Known rows, with every way that one mark hangs from another
vizuf[gisif[lifug] tabal[funik]]: [  9   6   4   3  -7   3  -8  20   5  -1   6   8   0   6 -14  -6   6   5
   4   5   1  -5   4  -6  17   5  11   9  -7  -2  -4  -6  -1  11  -5   7
   2  -6 -10 -23 -12  -4  11  -8   8  17  16  -2 -17  14   1 -11   5   9
  -6  -4  -3  15  -3   0]
funik[tabal[telus[nuvod] vizuf[gisif]]]: [ -8  17   5   5  -5   7 -13  10   5  13  10   4   0  12 -14  -6  10  -2
   2   4   0  -1  -4 -10  13   4   8   2 -16  -2  -7   9   2   1   3   6
   0  -8 -20   0   0  -6   9 -14   6   7   9   6 -14   0   0 -10   2   1
  -4  -4   2  19  -1   8]
lesu[funik[tabal[vizuf]] kemuza]: [ -5   9   2  -2  -4   7  -7   5   5 -11   7   7   1  20  -8  -2  14   2
   4  10  -8  -3  -1 -16  14  12   2   6 -16  -4  -5   3   2 -18   3   3
  -2  -3   1  -6  -6 -13  12 -19   3  -3   4  -4 -13 -19  -7  -7  13   2
   1  -6   2  18   2   0]
kemuza[lesu[funik[tabal[vizuf]]] tenivef]: [ -2  12   5   3  -8   5  -2  10   5  -6   4   6  -7   8 -10  -2  18   0
   4   5  -6  -1  -6 -19  14   9  -6   5 -20  -4  -4  -2   0 -19   6   3
  -2   2   0  12  -5 -11  13 -16   4   2  -6   3 -11   8  -7  -3   7  15
  -4  -6   2  20   5  -4]
tenivef[kemuza[lesu[funik[tabal[vizuf[gisif]]]]]]: [  0  15   8   5  -7   8 -13  20   1 -10   7   7  -8  13 -13  -3  19  -6
   9  16  -8  -2   1 -15  18   9   6  10 -13  -3  -6   2  -1  -9   1   6
   0  -2 -21   0   1  -5  11 -16   3   3  17  -9 -14  -9  -3  -2   7  10
  14  -4   2  22   6   7]
kemuza[lesu[funik[tabal[telus[nuvod]]]] tenivef]: [-11  14   6   2  -9   5  -3   3   4   5   4   5  -3   3 -15  -5  15   2
  -6   5   0  -1  -4 -16  15  10  -2   8 -25  -2  -6   4   0  -4   8   5
   0  -2  -2   7  -3  -5  17 -14   7   1   1   5 -11  18  -7  -6  10  13
  -2  -5   1  21   5  -2]
vizuf[gisif[lifug] tabal]: [  7   9   1   4  -8   4 -11  14   6   5   8   8  -1   3 -13  -6   1   8
   2   3  -2  -6   4   1  15   4  11   3  -6  -6  -6  -5   0  14  -3   7
   0  -9 -12 -21  -7  -8   5 -11   8  15  13   0 -17   8   0  -8   6   7
   1  -5  -4  14  -4   2]
tenivef[kemuza[lesu[funik[tabal]]]]: [ -2  13   5   0 -10   5  -5   5  -4 -10   5   8  -6   5  -9  -2  15  -1
   2  13  -3  -4   6 -11  18  11   5   9 -13  -3  -4  -2   4   1   2   6
   2  -1  -3  -7   1  -9  14 -15   3  -2  11 -11 -13  -9  -6  -2  10  12
  18  -5  -2  20   7   5]
telus[nuvod]: [ -7   9   1   1  -7   2  -4  -9   1   7  11   1   3   2 -10  -6   3   6
  -3   0   3  -4   0   6  13   4   3   7 -17  -2  -3  -4   2   4   1   5
   2 -10   1  -3  -4 -10   9 -15   9   6   5   1 -15  -2  -5  -7   8   1
  -2  -6   1  11  -1   4]
telus[nuvod tabal[vizuf]]: [-10   7   4  -2  -4   2  -4  -3   3  12  10   0  -1  11  -9  -6   2   6
   3   1   4   1  -4  -2  11   3   2  11 -19  -4  -4   3   0  -7   3   3
  -1 -10   4   4  -5  -9  11 -17   6   9   3   5 -13  -6  -5  -7   8  -1
 -18  -7   0  15  -1   6]
nuvod[telus[tabal[funik vizuf[gisif[lifug]]]]]: [  3   4   7   1  -6   4  -9  20   4   1  11   6  -2  18  -8  -7   8   7
  13   6  10   1  -6 -14  15   9   9   9  -3  -1  -7   9  -7   6  -1   4
  -1  -7  -2  -2 -16  -1  10 -14   8  19  11   3 -19  19  -1  -9  -3   2
 -21  -6   1  15  -5   7]
kemuza[tenivef]: [  1   8   1   2  -7   4   0  -1   7   2  10   5   2   1 -12  -6   5   1
  -6   3   1  -4  -5   0  13   9  -3  -5 -16  -3  -1  -5   3   0   3   5
   2  -7   9  -6 -12 -12   7 -13   8   1  -2   4 -13   2  -5  -5   7  11
 -10  -7   2  13  -2   0]
telus[nuvod tabal[funik]]: [ -6   4   4  -3  -6   1   2  -4   1   9   8   1   2   8 -13  -6   6   3
  -4   5   6   0   0  -3  15   5   8  13 -17   1  -2   0   0   7   0   5
   3  -7   6  -4  -8  -5  16 -12   6   5   9  -1 -13   2  -6  -9   9   2
 -18  -7   0  15  -2   4]
vizuf[gisif tabal[funik]]: [  6   2   4   2  -4   6  -3  17   5  -2   7   6   2   9 -15  -6  10  -7
   1   6  -4  -4   3  -2  18   4  12  12 -11  -3  -3  -5   3   7  -5   7
   4  -5 -15 -25 -11  -5  10  -7   7   6  15  -6 -14  -2   0 -12   6   9
 -11  -6  -2  16  -3   1]
lesu[funik kemuza]: [ -2   4   2  -1  -7   5  -8  -3   5 -11  10   6   3  16 -12  -5   7   3
  -3   9  -1  -5   2  -1  14  13   2   4 -13  -5  -3   1   0  -2   1   5
   1  -7   7 -14  -8 -10  10 -17   8  -2   8  -6 -15 -17  -7  -6  15   1
  -1  -6   2  10   2  -2]
kemuza[lesu]: [ -2  11   4   1  -9   1  -3   7   4  -3   8   4  -6   4  -7  -5   5   1
  -4   3   5  -7   1   0  15   5   2   3 -13  -6  -4  -5   5   2   1   4
   5  -5   2  -7  -4  -7   6 -15   7   6   2  -6 -15   5  -5  -7   5   8
  -1  -6  -1  12   2   3]
lifug[gisif]: [  6  12   0   5  -9   2  -4  -2   8   2  11   5   2   7  -7  -6   6   0
  -3   1   0  -5  -4   4  13   7   7  -3 -12  -4  -3  -3   3   8  -1   6
   0 -19  -2 -18  -3 -12   5 -14  10   2   6  -3 -11  -8   0  -7   6   5
  -2  -6   1  12  -2   4]
tabal[funik telus[nuvod] vizuf[gisif]]: [ -3  10  11   3  -5   7 -14  12   8   7  12   3   2  19 -17  -7  12  -6
   3   8   8   1  -6 -10  16   3   8   7 -18   1  -4   8  -4 -16   1   5
   3  -6 -12  -5  -4  -1  11 -11  13  10  12   4 -16   4   2 -13   0   0
 -22  -3   4  14   0   2]
tenivef[kemuza[lesu[funik]]]: [  0  10   8   0 -11   6  -8   2   0 -14  11   6  -5   9 -11  -4  10  -1
   3  12  -1  -5   5  -4  18  10   4   5 -14  -1  -3  -3   2  -9   2   6
   2  -6   3 -11  -2  -7  11 -15   8   3  12 -10 -14 -10  -6  -3   9   9
   8  -5   0  14   8   2]
nuvod[telus[tabal]]: [ -1   5   2  -2  -9   4   1  -4   3   4  10   5   2   7  -4  -7   0   4
   0   0   5   0  -1   3  16   9   8   2  -8  -4  -7   9   3  18   0   4
   1 -11   7 -13 -15  -5   7 -16   4   4   6  -1 -14   1  -5  -5   1   1
 -12 -10  -3  12  -5   8]
telus[tabal[funik vizuf[gisif[lifug]]]]: [  3   6   7   3  -3   5 -10  21   5   5  10   7  -4  15 -11  -6   8   5
   6   7   4   0  -4 -14  13   6   8   4  -7  -2  -2   3  -7  -1  -2   4
   0  -5  -2  -8 -12   0  11 -13   8  18  12   5 -18  12  -1  -9   4   4
 -21  -6   1  16  -4   3]
funik[lesu tabal[telus vizuf]]: [ -3  19   6   4  -1   9  -5  26   8   5   6   8  -3  13  -3  -6  12  -3
   1   3   2  -1  -4 -16  14   9   8  -7 -20   0  -5  10   9 -10   4   3
   3  -2  -7  -1  -8 -11  10 -16   3   1   2   5 -10  -3  -1  -9  -2   1
   3  -9  -5  20   3   3]
funik[lesu tabal[telus[nuvod] vizuf]]: [-13  21   6   3  -3   7  -5  18   8  11   5   5  -2  12  -5  -6  11   2
   2   4   5   0  -3 -15  14   6   8   1 -23   0  -6   9   6 -10   5   3
   1  -4 -11   7  -4 -12  14 -16   5   4   2   6 -10  -2  -3  -9   1  -1
   2  -7  -4  20   3   3]
tabal[vizuf[gisif[lifug]]]: [  2  13   3   5  -7   5 -16  15   5   3  12   6  -4  11 -11  -6   6   8
   8   4   3  -4  -5  -5  11   6   4  -1  -8  -7  -4  -1  -4  -2  -1   5
   0  -8  -7  -1  -7  -7   4 -15  10  16   7   4 -20   9   1  -8   2   3
  -6  -5   2  12  -3   3]
lesu[funik[tabal] kemuza[tenivef]]: [ -3   7  -1   0  -5   6  -1   1   5  -5   5   7   3  12 -12  -3  15   2
  -5  13  -6  -3  -3 -13  13  14  -3   1 -16  -3  -5  -1   2  -3   4   4
  -3  -3   5  -7 -12 -12  15 -15   3  -9   3  -1 -11  -9 -10  -4  18  10
   5  -7   3  19   0  -2]

Rows
[-10  13   9   1  -8   6 -12   0   6   9  13   3   1  12 -12  -7   3   0
   1   2   7  -1  -6  -6  12   4   4   3 -20  -1  -4   8   3 -21   5   5
   1  -8   0   4  -2  -9   9 -16  12  10   1   9 -14  -2  -2 -10   2  -2
 -19  -5   2  12   2   1] : tabal[telus[nuvod] vizuf]
[-10   9   5   3  -4   2  -9   6   6  17  11   0  -2  10 -14  -6   5   1
   2   5   1   3  -3   3  11   1   5  10 -14  -4  -5   4  -4  -2   1   4
  -2 -11 -13  -3  -4  -3   9 -16   7   9  11   3 -14  -4  -3  -8   7  -1
 -18  -7   2  16  -2   9] : telus[nuvod tabal[vizuf[gisif]]]
[  3  11   6   5  -8   8 -11  17   9   6   9   8   3   8 -17  -8   3  -7
  -4   3  -3  -4  -1   1  16   4  13  -1 -11  -4  -7   5   5  11  -1   8
   2 -11 -17 -30  -5  -4   6 -10   8   7  15   3 -13  -6   2 -11   3   6
  -6  -7  -3  15  -2   3] : vizuf[gisif tabal[telus]]
[ -4  15  -2   2   3   4   7  19  11   1   2   7   0   9  -6  -4  10   1
  -8  13  -1  -2   0 -12  14  15  -1  -4 -18  -1  -4  -3   4   8   4   3
   0  -3   2 -10 -11 -10  12 -15   1  -9   5  -2  -8  -9  -9  -6  12   7
  16  -8   0  21  -2   1] : funik[lesu[kemuza[tenivef]] tabal]
[ -2  10   2   3  -2   7  -9  12   9  -5   6   7   2  18 -17  -3  19  -3
   2  15  -9   1  -5 -16  14  14  -2   4 -13  -5  -6   2  -5  -9   4   5
  -5  -4 -11  -4  -8  -9  12 -16   3  -5   7   1 -13 -12  -7  -6  16   8
  -1  -6   6  21  -1   0] : lesu[funik[tabal[vizuf[gisif]]] kemuza[tenivef]]
[ -5  10   8  -1  -9   6  -5   0   3   5   9   4   5  12 -13  -7   8  -2
  -4   3   9  -3  -2  -8  16   6   7   5 -20   2  -2   5   2  -4   1   6
   5  -4   4  -7  -7  -6  14  -9  11   7   9   1 -15   7  -2 -12   2   2
 -17  -5   1  12   2   1] : tabal[funik telus[nuvod]]
[ -3  17  12   1 -11  10 -13  16   1  -9   8   9  -5  16 -12  -3  14  -6
   6  13   1  -1  -1 -22  17  11   6   3 -17   0  -4  10   3 -18   7   5
   1  -2  -5  -3   1  -8  15 -17   6   3  10  -1 -12  -8  -3  -6   4   9
   7  -5  -1  23  11   4] : tenivef[kemuza[lesu[funik[tabal[telus vizuf]]]]]
[ -3  16  -2   2   2   4   2  19   7   0   2   6  -1  12  -1  -4   8   1
  -5  10  -1  -4   4  -7  16  11   5  -1 -14  -2  -6  -2   6   9   1   3
   3  -4  -3 -13  -6 -11  12 -17   2  -6   9  -7 -11 -18  -7  -7  12   2
  20  -8  -4  18  -2   4] : funik[lesu[kemuza] tabal]
[ -6  19   4   5  -7   7 -17  14   3  15   9   6  -1  10 -14  -6   8   9
   5   4   3  -2  -6 -14  12   6   7   1 -12  -4  -7   9  -2  -2   3   6
  -2  -9 -17  10  -2  -7  11 -14   9  15   8  11 -17  17   1 -10   3   1
  -4  -4   0  19  -2   6] : funik[tabal[telus[nuvod] vizuf[gisif[lifug]]]]
[  3  11   8   3   2   7  -5  39  16  -3   3   9   2  18 -13  -7  10 -11
  -4  17   3  -2   4 -13  21   9  15   2 -14   1  -5   5   1   8  -2   4
   3  -7 -15 -38 -10   0  13  -9   9  -1  24  -5 -10 -13  -1 -14   6   3
   0  -6  -4  18   1  -1] : vizuf[gisif tabal[funik[lesu[kemuza]] telus]]
[ -5  14   7   2 -12   6  -7   9   2  -5   5   9  -6   7 -11  -5  13  -2
  -4   4  -1  -5  -1 -15  16   9   5   5 -17  -4  -7   7   6   1   4   5
   4   0  -3  -7  -3  -5  13 -14   5   1   4  -2 -12   7  -4  -7   5  11
   3  -7  -4  18   6   0] : kemuza[lesu[funik[tabal[telus]]]]
[ -3   5   7  -1   7   5   5  26  16   0   4   6  -1  23  -9  -4  12  -2
  -1  18   5   4  -4 -21  15  12   0   2 -20   2  -1   1  -3 -14   4   1
  -1  -3   9 -11 -16  -4  16 -15   7  -3   6   0  -7 -10 -10  -8   8   6
 -17  -9   2  21  -1  -3] : telus[tabal[funik[lesu[kemuza[tenivef]]] vizuf]]
[ -6  14  11   5  -1   6 -10  28  11   7   8   4  -1  21 -12  -8  15  -6
   4   9   8   2  -2 -13  17   6  10   3 -19   1  -3   7  -2 -14   1   3
   3  -5 -15  -7  -5  -2  13 -11  13   8  14   2 -14   5   1 -14  -2  -2
 -13  -4   1  15   3   2] : tabal[funik[lesu] telus[nuvod] vizuf[gisif]]
[ -2  10   2   3  -8   4   1   5   3  -5   2   7  -6   1 -11  -4  17   2
  -3   5  -6  -4  -2 -13  15  10  -4   5 -18  -6  -4  -6   2   0   6   4
   1   2   2   4  -6  -9  13 -13   3  -3  -2  -2 -12  11  -7  -3  10  18
   2  -6   0  19   3  -2] : kemuza[lesu[funik[tabal]] tenivef]
[ -2  16  10   0 -13   9  -9  10  -1  -7   6  10  -4  10 -12  -4  13  -4
  -1  13  -1  -3   2 -17  19  11   8   2 -16   0  -6   7   6   0   3   6
   3  -2  -3  -9   1  -6  15 -14   5   1  13  -5 -12  -5  -4  -5   6  11
  16  -5  -3  21   9   5] : tenivef[kemuza[lesu[funik[tabal[telus]]]]]
[ -1   9  11   1  -6   9 -10  12   7  -3  11   7   1  18  -9  -6  10  -7
   2   4   8  -2  -7 -17  16   7   6   0 -18   2  -1   8   3 -22   2   5
   5  -2   5  -5  -8  -4  10 -12  12   7   2   5 -14   2   1 -11  -3   3
 -24  -5   2  13   2  -2] : tabal[funik telus vizuf]
[  1   2   8  -2  -6   5   0   8   4  -2  10   5   2  18  -3  -6   9   0
  10   3   6   2  -6 -13  16   9   8  12 -11   1  -5  11   0  -4   1   2
   1  -5   7  -2 -16  -7   9 -15   5   8   3   1 -14   3  -4  -7  -2   1
 -26  -8   1  14  -3   6] : nuvod[telus[tabal[funik vizuf]]]
[ -9  12   8   0   0   5  -4  18  10   2   6   4   3  21 -10  -7  10  -3
  -5  15  13  -1   2 -12  17  11   8   4 -21   2  -3   6  -1  -1   1   3
   4  -8   3 -13  -7  -2  17 -13  12   0  14  -4 -12  -6  -5 -14   6  -4
  -1  -5   1  15   3  -1] : tabal[funik[lesu[kemuza]] telus[nuvod]]
[  0   8   4   2 -10   4  -2   3   6  -8   8   6  -6   5 -13  -5  12   1
  -2   5  -3  -4  -2  -6  15  10  -4   7 -17  -6  -3  -4   0  -6   4   5
   1  -2   8  -3  -7  -7  10 -14   9   0  -1   0 -12  11  -7  -4   9  15
  -5  -6   2  14   4  -5] : kemuza[lesu[funik] tenivef]
[ -7   6   8   1  -3   3  -7   8   5   9  10   1  -1  14 -14  -6  11  -2
   4   7   2   3  -3  -6  15   3   7  14 -15  -1  -3   2  -6  -4  -1   4
   1  -9  -9  -2  -6   0  13 -14   8   9  16   1 -15  -1  -2 -10   5   0
 -23  -5   3  17  -3   8] : telus[nuvod tabal[funik vizuf[gisif]]]
[ -2  13   9   4  -8   5 -18  16   5   8  12   5   1  18 -17  -6  10   5
   6   7  13  -2  -7 -16  14   4   8   5 -14  -1  -4   7  -7 -12   1   5
   1  -8  -8   3  -7  -3  12 -11  15  21  12   7 -19  22   1 -12  -2   0
 -19  -2   4  14   0   2] : tabal[funik telus[nuvod] vizuf[gisif[lifug]]]
[ -2  12   1   2   3   4   3  19  13   0   7   6   0  12  -7  -6   7   0
  -7  14   4  -3   0  -5  14  14  -2  -6 -18  -3  -2  -5   2   2   4   3
   1  -7   8 -16 -11  -6  10 -15   8  -5   4  -2  -9  -9  -9  -7  12   5
   5  -8   1  15  -1  -4] : funik[lesu[kemuza[tenivef]]]
[-10  20   2   2   1   4  -4  16   7   9   3   4   2  13  -6  -5   7   1
  -7  10   6  -2   1 -11  15  11   8   0 -19   0  -7   9   4   7   4   3
   2  -8  -5  -8  -4  -7  17 -15   6  -4  11   0  -9 -10  -6 -10   9  -3
  14  -7  -3  19   2   4] : funik[lesu[kemuza] tabal[telus[nuvod]]]
[-11  13   6   0 -10   9 -11   1   0   4   8   5   1  13 -13  -5  13   2
   3   2  -2   1  -4 -16  14   7   6   8 -23  -1  -6  11   2 -21   6   5
  -2  -4  -6   9  -4 -14  16 -16   7   4   1   9 -13  -2  -4  -8   7   0
 -10  -5   0  19   5   1] : lesu[funik[tabal[telus[nuvod] vizuf]]]
[-11  18   1   3   2   5   2  17  11  10   4   5   2   9 -12  -5   9   0
 -10  13   6   0  -1 -14  13  12   1  -3 -23   1  -7   5   3   4   6   3
   0  -8  -2  -7  -7  -4  16 -14   6  -6   9   4  -8  -2  -8  -9  10   3
  11  -8   0  23   0   0] : funik[lesu[kemuza[tenivef]] tabal[telus[nuvod]]]
[ -5  16   6   7  -5   9 -13  18   7   6   9   7  -1  14 -13  -6  10  -7
   1   6  -3  -2  -7 -11  13   7   9  -3 -13  -4  -6   9   4   0   3   5
   3  -5 -19  -9  -4  -5   6 -14   5   4  10   5 -14  -2   2  -9  -2   4
  -5  -7   0  19  -2   8] : funik[tabal[telus vizuf[gisif]]]
[ -8   4   7  -3  -4   3   0   3   1   7   8   1   0  14  -9  -5   8   2
   5   3   5   3  -3 -10  14   5   5  15 -21   0  -1   2  -2 -12   1   3
   1  -5   5   4 -11  -8  15 -15   6   9   6   2 -14  -1  -5 -10   6   1
 -26  -6   1  16  -1   4] : telus[nuvod tabal[funik vizuf]]
